What can hang from each mark
Z_703: Z_528 Z_812
Z_677: Z_737
Z_821: Z_692 Z_737
Z_398: Z_737 Z_812
Z_528: Z_703
Z_812: Z_703
Z_309: Z_737
Z_737: Z_309 Z_398 Z_677 Z_821
Z_692: Z_821

Every row comes from one small tree of marks. The marks that hang from a mark follow it in brackets, in the order of their numbers. Every link used is in the known rows. Which tree was each row made from?
Known rows
Z_309[Z_737[Z_677 Z_821]]: [ 1.63  1.53  0.51 -1.71  2.09  1.32  0.91  0.89 -0.22 -1.62  0.28 -1.52
  0.89 -1.58 -2.30  1.83  0.47  1.26  1.40 -2.06 -2.24 -1.09  3.70  1.34
 -1.22 -0.44 -0.06  1.74]
Z_821[Z_692 Z_737[Z_398[Z_812[Z_703]] Z_677]]: [-1.82 -1.21 -1.15  2.58  0.03 -0.09  3.80 -1.68  1.41 -1.15 -1.15 -1.06
 -3.84 -1.09 -3.18  0.64 -1.65  4.83 -0.52 -2.48 -1.24 -2.01  3.77  1.78
 -0.13  1.73 -2.78 -0.67]
Z_821[Z_692 Z_737[Z_309 Z_677]]: [-1.89 -3.04 -2.37  1.70  0.47 -0.18  3.35 -1.67  0.19 -2.36 -0.22 -0.77
 -4.88 -1.88 -4.79  1.77 -1.65  4.15  0.03 -1.06 -1.90 -3.42  2.47 -0.22
  0.98  0.16 -2.42 -0.89]
Z_737[Z_309 Z_398 Z_677 Z_821[Z_692]]: [-0.73 -0.73  0.52 -3.26  0.54 -1.71  0.64 -2.76  2.36 -2.80  0.05 -1.63
 -3.98 -2.96 -6.40  3.02  0.40  7.79  3.26  0.04 -3.47 -2.86  8.14 -0.21
  0.34 -0.05  0.00  1.14]
Z_737[Z_309]: [-0.80 -0.66 -0.49 -0.83 -0.59 -0.12 -1.22 -0.24 -0.09 -0.82  1.21  0.75
 -1.00 -0.42 -2.25  0.75 -0.13  1.98  1.24  1.41 -0.75 -0.01  1.13 -0.23
  1.43 -0.94 -0.02 -0.47]
Z_398[Z_737[Z_821[Z_692]] Z_812[Z_703[Z_528]]]: [ 1.62  0.08 -0.01  2.11  3.60  1.22  1.91 -0.71 -1.40  3.89  0.35  0.04
 -1.31 -0.95 -0.29 -1.19 -1.64  2.92  1.52 -2.93  0.69  1.50  1.28  0.93
 -1.33  1.49 -3.12  0.70]
Z_692[Z_821[Z_737[Z_309 Z_398[Z_812] Z_677]]]: [-0.20  0.33 -0.36 -0.28 -0.12 -0.98 -1.17 -1.19  0.83 -0.07 -0.19 -1.14
 -0.56 -0.83 -2.97  0.60  0.00  4.38 -0.28 -1.45 -1.16  2.12  2.84  1.53
  0.08  2.49 -1.94 -0.49]
Z_703[Z_528]: [ 1.16  0.34 -1.52  0.29  2.52 -0.91  0.69  1.05 -1.11  0.76 -0.03 -0.07
  0.37  0.96 -1.56  1.37 -1.33 -1.23 -0.42 -0.75  1.26  0.20 -1.86  0.86
  0.93 -0.68  0.81  0.77]
Z_398[Z_737[Z_309 Z_677 Z_821] Z_812[Z_703[Z_528]]]: [ 0.89 -0.83  0.66  0.20  4.37  2.01 -0.29 -1.41 -1.08  1.89  2.64  0.58
 -1.02 -1.22 -2.36 -0.05 -2.22  5.00  2.60 -1.52 -0.22  1.84  4.91  1.37
  0.55  0.00 -1.66  0.33]
Z_821[Z_692 Z_737[Z_309 Z_398[Z_812] Z_677]]: [-2.69 -1.06 -0.98  2.11  0.71 -1.39  2.19 -2.81  1.75 -1.81 -0.26 -0.53
 -4.28 -1.86 -5.06  1.22 -2.09  6.59 -0.02 -1.75 -1.72 -2.09  4.25  1.16
  0.67  0.89 -2.05 -0.13]
Z_737[Z_309 Z_398[Z_812] Z_677 Z_821]: [-0.66  0.86  2.17 -2.33  1.78 -1.78 -2.26 -3.02  2.35 -1.63  1.72 -1.28
 -1.52 -2.20 -4.92  1.50 -0.56  8.66  3.24 -0.52 -2.30  0.04  8.54  1.24
  0.22  0.22  0.10  1.15]
Z_528[Z_703[Z_812]]: [ 1.49  0.87 -0.49 -1.60  2.08 -0.08 -0.23 -0.32  1.06  2.67  0.88 -0.29
 -1.19  1.79 -1.20  1.95  0.70 -1.89 -1.45 -0.68  3.71  1.01 -0.62 -0.35
  0.23 -1.53 -1.79 -1.10]
Z_677[Z_737[Z_309]]: [ 0.67 -0.69 -1.23 -0.11 -1.34 -1.55 -1.16  2.20 -1.63 -0.91 -0.25  0.17
 -1.60 -1.31 -1.40 -0.42 -0.69 -0.52 -0.83 -1.07 -1.66  0.90 -0.38 -1.19
  0.70  0.45  0.96 -1.49]
Z_692[Z_821]: [ 1.59  0.19 -0.46 -0.75 -0.49 -0.01 -0.84  0.61 -0.17  1.13 -1.50 -1.01
  1.14  0.14 -0.15  0.38  1.67 -0.04 -0.55 -0.27 -0.35  2.02 -0.72 -0.21
 -0.53  2.07 -1.12 -0.30]
Z_398[Z_737[Z_677] Z_812]: [-0.91  0.51  2.25  2.05  4.88  1.73 -0.73 -2.96  0.31  1.48  1.47  1.32
  0.66 -1.26  0.89 -1.53 -1.78  2.56  0.21 -1.93  0.62  1.95  3.26  0.46
 -0.64  0.42 -0.66  1.26]
Z_677[Z_737[Z_309 Z_398[Z_812[Z_703]] Z_821[Z_692]]]: [ 0.94 -0.13 -0.67 -0.32 -2.02 -2.56 -0.10  1.39 -0.46  0.05 -1.26 -1.33
 -3.34 -2.35 -3.05 -0.49 -0.64  4.33  1.04 -2.47 -2.94  0.65  2.97 -0.09
 -0.56  2.14 -0.87 -0.85]
Z_398[Z_737[Z_677 Z_821[Z_692]] Z_812[Z_703[Z_528]]]: [ 1.18 -0.94  0.17  1.72  4.77  2.26  2.42 -1.61 -0.80  2.37  0.57 -0.44
 -1.49 -1.27 -1.59 -0.13 -1.99  4.16  1.66 -2.80  0.05  0.49  3.94  0.91
 -0.69  0.97 -2.46  0.79]
Z_821[Z_737[Z_309]]: [-0.96 -0.86 -1.44  0.77 -0.94 -0.85  0.40 -0.27 -0.85 -0.65  1.51  0.01
 -2.84 -0.64 -2.13 -0.25 -1.34  1.93  0.14 -1.02 -0.69 -0.21  0.02  0.46
  0.72  0.24 -1.88 -1.06]
Z_677[Z_737[Z_309 Z_398 Z_821]]: [ 1.37  1.01  0.05 -2.62 -1.61 -3.39 -1.55  1.60 -0.47 -0.80 -0.06 -1.15
 -2.44 -2.58 -2.50 -0.22  0.08  2.34  1.07 -2.36 -2.97  0.90  2.85 -0.77
 -0.26  1.42  1.22 -0.06]
Z_398[Z_737[Z_821[Z_692]]]: [ 1.07  0.11  0.75 -0.22  2.58  0.15  1.57 -1.55 -0.37  2.11  0.24 -0.25
 -2.37 -2.67  0.26 -0.82  0.27  1.81  1.82 -2.47 -0.88  0.07  1.67 -1.38
 -1.87  1.25 -1.62  1.69]
Z_528[Z_703]: [ 0.19  0.48 -1.22 -1.33  0.95  0.51 -0.40 -1.01  0.58  1.08  0.97 -0.02
  0.04  0.98 -0.83  1.41  0.73 -1.27 -0.41  0.06  2.05 -0.78  1.55 -0.96
 -0.34 -1.73 -1.32 -0.07]
Z_692[Z_821[Z_737[Z_309]]]: [ 0.98 -0.57 -1.61 -0.25 -1.33 -0.90 -0.40  0.42 -0.89  0.73 -0.24 -1.09
 -0.91 -0.36 -1.88  0.16  0.53  1.61 -0.48 -1.02 -0.89  1.84 -0.77  0.31
  0.03  2.25 -2.54 -0.95]
Z_309[Z_737]: [ 0.65  2.10 -0.26 -0.08  0.28  1.19  0.41  2.18 -0.69 -0.52 -0.38  0.52
  1.78 -0.29 -0.49  0.80  0.49 -1.70 -0.06 -1.43 -0.77  0.32 -0.23  1.55
 -0.67 -0.51 -0.04  0.97]

Which tree is each row?
[-2.46 -1.46 -1.53  0.53 -0.18 -1.14  2.98 -2.02  1.51 -2.74 -0.30 -0.63
 -5.15 -2.04 -5.41  1.96 -1.10  5.26  0.27 -1.42 -2.29 -3.05  4.36  0.61
  0.76  0.73 -1.55 -0.25]
Z_821[Z_692 Z_737[Z_309 Z_398 Z_677]]
[-0.07  0.11  2.36  0.26  4.72  0.77 -1.90 -3.47  0.12  1.21  2.58  0.46
 -0.94 -2.52 -1.33 -0.91 -1.60  5.87  2.51 -1.74 -0.82  1.75  5.31  0.01
 -0.41  0.41 -1.24  1.46]
Z_398[Z_737[Z_309 Z_677 Z_821] Z_812]
[ 0.42  1.95  0.68 -0.61  1.01  1.15  1.87  0.35  1.09 -1.01 -1.12 -1.54
 -0.08 -1.57 -3.55  1.86  0.39  4.15  1.50 -2.50 -2.63 -1.05  5.96  2.73
 -1.39  0.56 -1.18  1.56]
Z_309[Z_737[Z_398[Z_812[Z_703]] Z_677 Z_821[Z_692]]]
[ 0.15 -0.33 -0.89 -0.33 -1.30 -0.08 -0.48 -0.29  0.48  0.03 -0.13 -1.13
 -0.93 -0.38 -3.05  0.55  0.22  4.37 -0.04 -1.11 -1.36  2.00  3.34  1.91
  0.54  2.58 -2.43 -1.38]
Z_692[Z_821[Z_737[Z_309 Z_398[Z_812[Z_703]] Z_677]]]
[-1.37  0.35 -0.08 -0.25  0.36 -1.09  1.39 -1.29  1.05 -1.96  0.65 -0.86
 -2.28 -1.02 -2.23  0.44 -1.09  2.81 -0.23 -2.32 -1.07 -0.88  3.59  1.55
  0.08  0.87 -0.21  0.21]
Z_821[Z_737[Z_398 Z_677]]
[ 0.35  0.93  0.69 -0.11 -0.84 -1.37  1.22 -1.08  1.55  1.18 -1.06 -1.81
 -2.09 -1.28 -2.13  0.00  0.10  5.89  2.10 -1.68 -1.58 -0.29  4.34  1.31
 -1.54  2.06 -2.33  0.55]
Z_737[Z_398[Z_812[Z_703]] Z_821[Z_692]]
[-1.87  1.20 -0.08  1.02 -0.56 -2.09 -0.76 -1.15  0.64 -0.15  1.34  0.23
 -2.14 -0.90 -2.41 -0.77 -1.68  4.37  0.21 -1.77 -0.63  1.30  1.84  1.98
  0.57  1.00 -1.56 -0.12]
Z_821[Z_737[Z_309 Z_398[Z_812]]]
[ 1.61  0.59 -0.30  0.42 -1.49 -2.38  0.89  1.67 -0.37  0.61 -1.96 -1.90
 -2.48 -2.00 -1.20 -1.03 -0.45  2.85 -0.03 -3.53 -2.22  0.65  2.00 -0.01
 -1.55  2.82 -1.01 -0.66]
Z_677[Z_737[Z_398[Z_812[Z_703]] Z_821[Z_692]]]
[ 0.37  1.13 -0.10  0.71 -1.84 -1.44 -0.80  2.21 -0.54  0.33 -1.19 -0.24
 -0.47 -0.53  0.20 -1.77 -0.72  0.34 -1.25 -2.63 -1.11  2.27  0.95  0.77
 -0.35  1.94  0.60 -1.16]
Z_677[Z_737[Z_398[Z_812[Z_703]]]]
[-0.22  0.30  1.19  2.31  1.58  2.77 -0.17 -0.55 -0.98  3.18  1.16  1.82
  0.44 -0.31  2.05 -2.70 -1.00  1.22  0.48 -1.52  1.00  3.06  1.22  1.17
 -0.58  1.18 -2.20 -0.35]
Z_398[Z_737 Z_812[Z_703]]
[-0.06 -1.74  0.66  1.09  2.75  2.58  0.92 -2.37 -0.09  1.23  1.50  0.36
 -2.50 -2.18 -2.37 -0.34 -1.27  6.46  2.77 -1.26 -1.37  0.25  6.02  0.24
 -0.25  0.69 -3.00 -0.07]
Z_398[Z_737[Z_309 Z_677 Z_821[Z_692]] Z_812[Z_703]]
[ 1.16 -0.78 -1.17 -0.05  0.06 -0.02  0.70 -0.14 -0.24 -0.03 -0.83 -1.93
 -0.49 -0.36 -1.54  0.51  0.28  1.33 -1.11 -1.69 -0.79  0.84  0.61  0.41
 -0.54  2.58 -2.17 -0.76]
Z_692[Z_821[Z_737[Z_677]]]
[ 0.38 -1.22  1.19  1.64  3.27  2.69  1.85 -2.17 -0.11  1.91  0.60 -0.26
 -1.69 -1.84 -0.52 -1.01 -1.20  4.99  2.01 -2.32 -0.70  0.45  5.07  0.38
 -1.37  1.46 -3.01  0.36]
Z_398[Z_737[Z_677 Z_821[Z_692]] Z_812[Z_703]]
[ 0.76  0.74 -0.16 -0.17 -0.79 -3.73 -0.78  0.48  0.04 -0.09 -1.27 -1.34
 -3.00 -2.74 -3.08 -0.49 -0.73  4.32  0.59 -2.84 -2.70  0.82  2.54 -0.46
 -0.59  2.05 -0.38 -0.07]
Z_677[Z_737[Z_309 Z_398[Z_812] Z_821[Z_692]]]
[ 0.56 -1.33 -1.48 -0.46 -0.36 -0.05 -0.18 -0.15 -0.20 -0.42  0.06 -1.30
 -1.07 -0.72 -2.92  1.08  0.20  2.65 -0.36 -0.88 -1.37  0.96  1.34  0.30
  0.41  1.91 -2.03 -0.99]
Z_692[Z_821[Z_737[Z_309 Z_677]]]
[ 1.32  0.87  0.09 -1.17 -1.95 -2.46 -1.66  1.81 -0.68  0.05 -0.03 -1.14
 -2.03 -1.93 -2.29 -1.05 -0.62  3.50  1.06 -2.31 -2.48  1.94  3.25  0.54
 -0.22  2.01 -0.04 -1.02]
Z_677[Z_737[Z_309 Z_398[Z_812[Z_703]] Z_821]]
[ 1.44  2.93  0.45 -1.19  2.33  0.71  0.68  1.28  0.26 -0.69  0.30 -1.36
  1.40 -0.72 -3.35  1.95 -0.34  2.93  1.66 -2.78 -1.64  0.32  5.07  3.71
 -0.66  0.17 -0.11  1.79]
Z_309[Z_737[Z_398[Z_812[Z_703[Z_528]]] Z_677 Z_821]]
[ 1.42  0.53 -0.13 -0.86  2.00  1.37  2.38  0.48  0.14 -1.79 -0.98 -1.75
 -0.52 -1.89 -3.20  2.47  0.40  1.93  1.20 -2.20 -2.53 -2.51  3.52  0.83
 -1.40 -0.25 -0.93  1.62]
Z_309[Z_737[Z_677 Z_821[Z_692]]]
[-0.72  2.39  0.76 -0.19  0.60  2.07  0.18  0.97  0.99 -1.39 -0.20  0.44
  2.00 -0.29 -2.08  1.11  0.11  1.71  0.25 -1.60 -1.47  0.65  4.66  3.53
 -0.11 -0.24  0.22  0.97]
Z_309[Z_737[Z_398[Z_812[Z_703]] Z_677]]
[-0.25  0.32  1.35 -4.36  0.68 -1.52 -1.31 -2.21  1.96 -2.56  1.69 -1.37
 -2.41 -2.39 -5.28  2.28  0.53  7.05  3.49  0.00 -3.08 -1.27  8.39  0.50
  0.62 -0.37  1.04  1.11]
Z_737[Z_309 Z_398 Z_677 Z_821]
[-0.37 -0.61  1.57  1.17  4.64  0.76 -0.07 -3.73  0.52  0.98  1.28  0.33
 -2.05 -2.90 -2.35 -0.37 -1.48  6.50  2.27 -1.89 -1.12  0.46  5.21 -0.40
 -0.77  0.55 -2.20  1.45]
Z_398[Z_737[Z_309 Z_677 Z_821[Z_692]] Z_812]
[ 1.65  1.59 -0.44 -0.41  0.67  0.44  2.05  1.33 -0.43 -0.19 -1.25 -1.37
 -0.34 -1.59 -1.82  1.43  0.96  0.75  1.19 -2.30 -2.02 -1.35  0.90  0.71
 -1.83  0.36 -1.55  1.60]
Z_309[Z_737[Z_821[Z_692]]]
[-1.31 -2.09 -2.46  2.18 -0.96 -0.86  3.03 -0.71 -0.27 -0.86 -0.46 -0.25
 -4.70 -1.45 -3.37  0.76 -1.22  3.00 -0.12 -1.35 -1.28 -2.41 -0.29 -0.35
  0.55  0.70 -3.08 -0.86]
Z_821[Z_692 Z_737[Z_309]]
[-1.60 -0.29 -1.28  0.59  0.76 -0.61  0.71 -0.68  0.28 -1.23  1.67 -0.15
 -2.45 -0.37 -4.41  0.92 -2.42  4.80  0.49 -1.54 -0.63  0.28  3.98  3.00
  1.88  0.30 -1.04 -0.73]
Z_821[Z_737[Z_309 Z_398[Z_812[Z_703[Z_528]]] Z_677]]
[-2.12 -0.55 -0.56  2.63  1.22 -1.17  3.18 -2.57  1.77 -1.22 -1.17 -1.09
 -3.51 -1.53 -3.23  0.52 -1.98  4.96 -0.77 -2.86 -0.96 -2.04  3.26  1.32
 -0.51  1.64 -2.26  0.27]
Z_821[Z_692 Z_737[Z_398[Z_812] Z_677]]
[ 2.15 -0.51 -0.68 -1.44 -1.03 -2.41 -1.02  2.04 -1.58 -0.67  0.10 -1.40
 -2.31 -2.22 -2.00 -0.40 -0.49  1.44  0.68 -1.89 -2.60  0.52  1.00 -1.42
 -0.21  1.13  0.44 -0.85]
Z_677[Z_737[Z_309 Z_821]]
[ 0.38  1.10  1.81 -3.53  1.33 -1.33 -0.08 -2.02  2.09 -1.80  0.60 -2.26
 -1.28 -1.85 -3.04  1.60  0.44  5.09  2.45 -1.39 -2.32 -1.21  7.30  0.68
 -0.83  0.62  1.04  1.64]
Z_737[Z_398 Z_677 Z_821]
[ 0.61  1.21  0.65 -1.74 -0.29 -2.52  1.49 -1.29  1.82  0.10 -1.29 -2.10
 -2.78 -2.18 -2.56  0.98  0.93  4.31  2.10 -1.58 -2.03 -1.44  3.67 -0.08
 -1.43  1.58 -0.72  1.68]
Z_737[Z_398 Z_821[Z_692]]
[-1.50  0.49  1.25 -0.16  0.35  0.93 -0.17 -1.31  2.03 -1.13  0.20 -0.11
  0.17  0.08 -1.87  0.51 -0.45  4.15  0.56 -0.21 -0.79  0.29  6.23  2.49
  0.60  0.38  0.36 -0.18]
Z_737[Z_398[Z_812[Z_703]] Z_677]
[-0.16  2.07  1.85 -1.97  0.12 -2.84 -2.69 -1.90  1.49  0.41  1.53 -0.77
 -1.15 -1.76 -3.25  0.07 -0.39  7.22  2.95 -0.68 -1.76  1.44  5.05  1.19
 -0.20  0.76 -0.56  1.14]
Z_737[Z_309 Z_398[Z_812] Z_821]
[-2.09 -0.62 -1.85  1.00 -1.37 -2.15  2.35 -1.17  0.95 -0.98 -0.66 -0.13
 -4.89 -1.86 -4.09  0.99 -0.71  4.18  0.14 -1.54 -1.76 -1.84  1.62  0.57
  0.54  1.09 -2.13 -0.24]
Z_821[Z_692 Z_737[Z_309 Z_398]]
[ 0.21  1.58  1.07 -3.74 -0.94 -2.69 -1.80 -1.03  1.33 -0.65  1.31 -0.85
 -2.17 -2.10 -3.75  1.03  0.97  5.50  3.27 -0.15 -2.48  0.15  5.04  0.25
  0.05  0.44  0.23  1.14]
Z_737[Z_309 Z_398 Z_821]
